Known rows, with every way that one mark hangs from another
dimur[vesuted[sitep[dofun]]]: [  5  12  -3  23 -13   0  -4  30   9 -23  23 -15 -26 -30 -15  -9  18  12
 -29   5   9 -22]
dimur[dofun[sitep[besalu]] vesuted]: [  3  18 -17  11 -19 -29 -15  17   9 -26  24 -22  -1   1   6 -24  17  17
 -40   7   7 -13]
besalu[laza[dofun] sitep[vesuted[dimur]]]: [ 10   2   1 -34   3 -23   3   8 -10 -18 -16   3 -13  24   3 -24  41  18
  14 -11   1  29]
vesuted[dimur sitep[besalu dofun laza]]: [  9   5  40  -2   2  -3 -20  27 -11 -29  13   2 -13 -34 -19 -17  21  11
  19  11   6 -12]
besalu[laza sitep]: [  7  14 -11 -12 -11 -27   9 -10  -3 -22  -4 -13 -17  22  -1 -11  23   6
  -4  -7  -2   7]
dimur[vesuted[sitep[laza[dofun]]]]: [ 14  -6  13  11 -14   1 -10  46  -2 -19  19 -16 -16 -17 -15 -24  10  12
 -21   6  16   0]
dimur[vesuted[dofun laza]]: [ 10  -9 -10  21  -7  -4   4  10  16 -18   9 -16 -13 -36   1 -10  25  18
 -32  11   7 -23]
dimur[vesuted[dofun laza sitep]]: [ 17 -10  -5  23  -6  11   9  20  12 -20  14 -19 -11 -50 -10  -4  16  12
 -33  13   4 -18]
besalu[sitep]: [  4  18 -13  -2  -8 -27  -1  -1   1 -26   4 -22 -13  11   3 -12  17  13
 -12 -10   6  -2]
vesuted[dofun sitep[laza]]: [ 15 -10   4   3  -4 -10  -8  15  -1 -23   7 -10  -9 -15  -4  -2  12   9
 -18  11  11  -2]
vesuted[sitep]: [ 12  12  -8  11 -11   4  -5   9   7 -31   5 -25 -15  -6  -4  -8  -4  17
 -19   5  12  -4]
laza[dofun[sitep[besalu] vesuted]]: [ 10   0 -11 -25  -8   4 -17  20   6  -9  22   3   2  20   7 -35   4  42
  -2 -25  18  -5]
sitep[dofun]: [  1  12 -10   5  -7 -10 -10   8   9 -23   7  -9 -28   5  -5 -13  15  19
 -13  -6  14 -17]
sitep[laza]: [ 10   3   5   2 -10 -18 -14   9   0 -27   4 -17 -13   8  -1 -20   1  17
 -18  13  15  -2]
vesuted[dimur[dofun] laza sitep[besalu]]: [ 13   8  17  14   9  15   1  12   2 -38   0 -25   4 -33 -14 -23  -1   4
   0  14  -2  -9]
laza[dofun[sitep[besalu]]]: [ 11   6  -8 -21 -16  -5 -21  22   4 -16  16  -6 -13  22   2 -26  16  35
   4 -20  17   0]
besalu[laza sitep[dofun]]: [  2  15  -6 -15  -6 -26  11   1  -3 -15   4  -1 -27  18 -13 -10  34   1
   2 -15  -4  -2]
dofun[vesuted[dimur sitep[laza]]]: [ 14  -1  16   5  -1   2  -7  14  -3 -29  -2  -7  10 -21  -2 -18  -8  26
  -8  19  19  -1]
laza[dofun[sitep[vesuted]]]: [ 15   1 -25 -32  -9  -8 -13  24   4 -12   8  -8  -9  36   8 -26   8  40
 -22 -17  19  19]
besalu[sitep[laza[dofun] vesuted[dimur]]]: [ 10  -4  16 -30   8 -28 -11  25 -17 -18  -3   0  -5  12   0 -30  30  19
   7  -8   8  26]
laza[dofun]: [  6   2 -12  -3 -11  -3 -13  15   8 -22   1 -15 -25  20   2 -23  12  26
  -6 -12  21  -3]

Rows
[ 10   7  -1  12  -3   8  -4   3   7 -33  -5 -11   3 -20   5 -12  -5  32
  -8  10  19  -7]  dofun[vesuted[dimur sitep]]
[  0   4  16 -12   3  -4  -8  -2   2 -19   2  18 -11  -9  -1 -24  29  23
  18   1   3 -17]  sitep[besalu[laza] dofun[vesuted[dimur]]]
[ 12   3  20  16   0  21   1  36   4 -18  35 -12 -18 -55 -27 -22  15   6
 -12   3  -7 -29]  dimur[vesuted[laza sitep[besalu dofun]]]
[ 11  -1   1   1  -1  18  -6  20   6 -25  -4  -4  -2  -9   1 -21   3  35
   5  -5  24  -2]  laza[dofun[vesuted[dimur sitep]]]
[ 16  -3  22  -1  -8   0 -13  31  -7 -29  -5  -9 -11  -8 -12 -19  10  20
  12   6  23   9]  vesuted[dimur sitep[laza[dofun]]]
[ 13  -5  -9  -4  -1  23  -2  23   9 -16  11  -9  -7   2  -3 -26  -9  25
 -12 -16  19  -4]  laza[dofun[vesuted[sitep]]]
[  9 -14   3 -12   0   1 -12  25   1 -12  10  -1  -4  15   1 -36  -3  26
 -11  -9  21  -1]  sitep[laza[dofun[vesuted]]]
[ 14  -5  22  -5   7  10 -14  22  -6 -20  25  -6   7 -20  -5 -30 -13  14
 -11   5   4  -8]  dofun[vesuted[sitep[besalu laza]]]
[ 17  -2   0  -6 -16   7  -7  36   6 -10  27 -11  -9 -14 -10 -33  16  32
  -9 -11   9  -9]  dimur[vesuted[laza[dofun[sitep[besalu]]]]]
[ 23   0  -5 -29   4   4  -6  15   1 -14  19 -11   5   0  -1 -31  -2  31
 -20  -4  -3   6]  dofun[sitep[besalu vesuted[laza]]]
[  5  10   4  17  -8  -8   0  17   3 -29  16 -20 -12 -15  -7 -21  19 -10
 -30  16 -10  -9]  dimur[dofun vesuted[sitep[besalu[laza]]]]
[  9   2  -2  13  -7  -8  -7   0   7 -35 -11  -9 -11 -26   6   6  26  24
  -2  13  19  -8]  vesuted[dimur dofun sitep]
[ 12  13  -1  -1  -5  -8  -4   4   6 -31  -2 -18  10  -6  -4 -25   5  25
  -5   6   7  -5]  vesuted[dimur[dofun[sitep[besalu]]] laza]
[ 15   9   2 -35  -9 -20 -13  -2  -5 -24  -5   4  -1  15  10 -22  27  34
   2  10   2  19]  dofun[sitep[besalu[laza] vesuted[dimur]]]
[  8  12  -6  -2 -16 -37 -11   7   0 -34 -10 -17   8  18   2 -16   5  24
 -20  17  23   9]  vesuted[dimur[dofun[sitep[laza]]]]
[  8  11  24  -5  -3   1  -6  10  -5 -29   1   6 -24 -21 -16 -10  32  10
  25   7  -2  -9]  vesuted[dimur sitep[besalu[laza] dofun]]
[ 11   2   4 -24   8 -31  -6  14 -14 -17  11 -12  -3  13   1 -24  12   8
 -24  -1  -3  19]  besalu[sitep[laza vesuted]]
[  5  12 -38  -2  -9 -14  -2   1  15 -20   6 -18  13  29  10 -21 -13  28
 -44  -6  18  -4]  dimur[dofun[sitep vesuted]]
[ 15   4 -21 -24 -27 -10  -1  10   5 -14  -4  -4 -18  44  -2 -18  16  30
  -3 -15  19  14]  besalu[laza[dofun[sitep]]]
[ 10   8  11  15  -2 -15  -7  15  -3 -41  -9 -23   1  -9  -7 -15   0   4
 -16  23  14   5]  vesuted[dimur[dofun] sitep[laza]]
[  7  -3  22 -26  16 -13 -24  28 -12 -14  27   6 -16  -2  -6 -34  19  11
 -11   1  -5  -3]  sitep[besalu dofun laza vesuted]
[ 10  10 -17  -4 -16 -32 -10  12   2 -26   5 -22   4  30  -1 -19  -5  15
 -38   6  17   6]  dimur[dofun[sitep[laza]]]
[  6  -6  -9  -7   6 -22 -14  -4   6 -28 -14  -2  -9  -9  21  -7  35  32
 -14  13  14   3]  sitep[vesuted[dimur dofun]]
[ 11   5   8  26   3  13   4  28   6 -28  24 -31  -2 -41 -17 -29   1  -4
 -33  14  -9 -18]  dimur[dofun vesuted[laza sitep[besalu]]]
[ 15  -4   1 -10  -7  -8  -7   0   6 -23   0   0   3 -24   3  -9  28  38
  10   4  11 -11]  vesuted[dimur dofun[sitep[besalu]] laza]
[  4   8   5 -13  14 -43  -4  10 -14 -29  -7 -15   9  11   4 -26  19   2
 -21  10   0  22]  besalu[sitep[laza vesuted[dimur[dofun]]]]
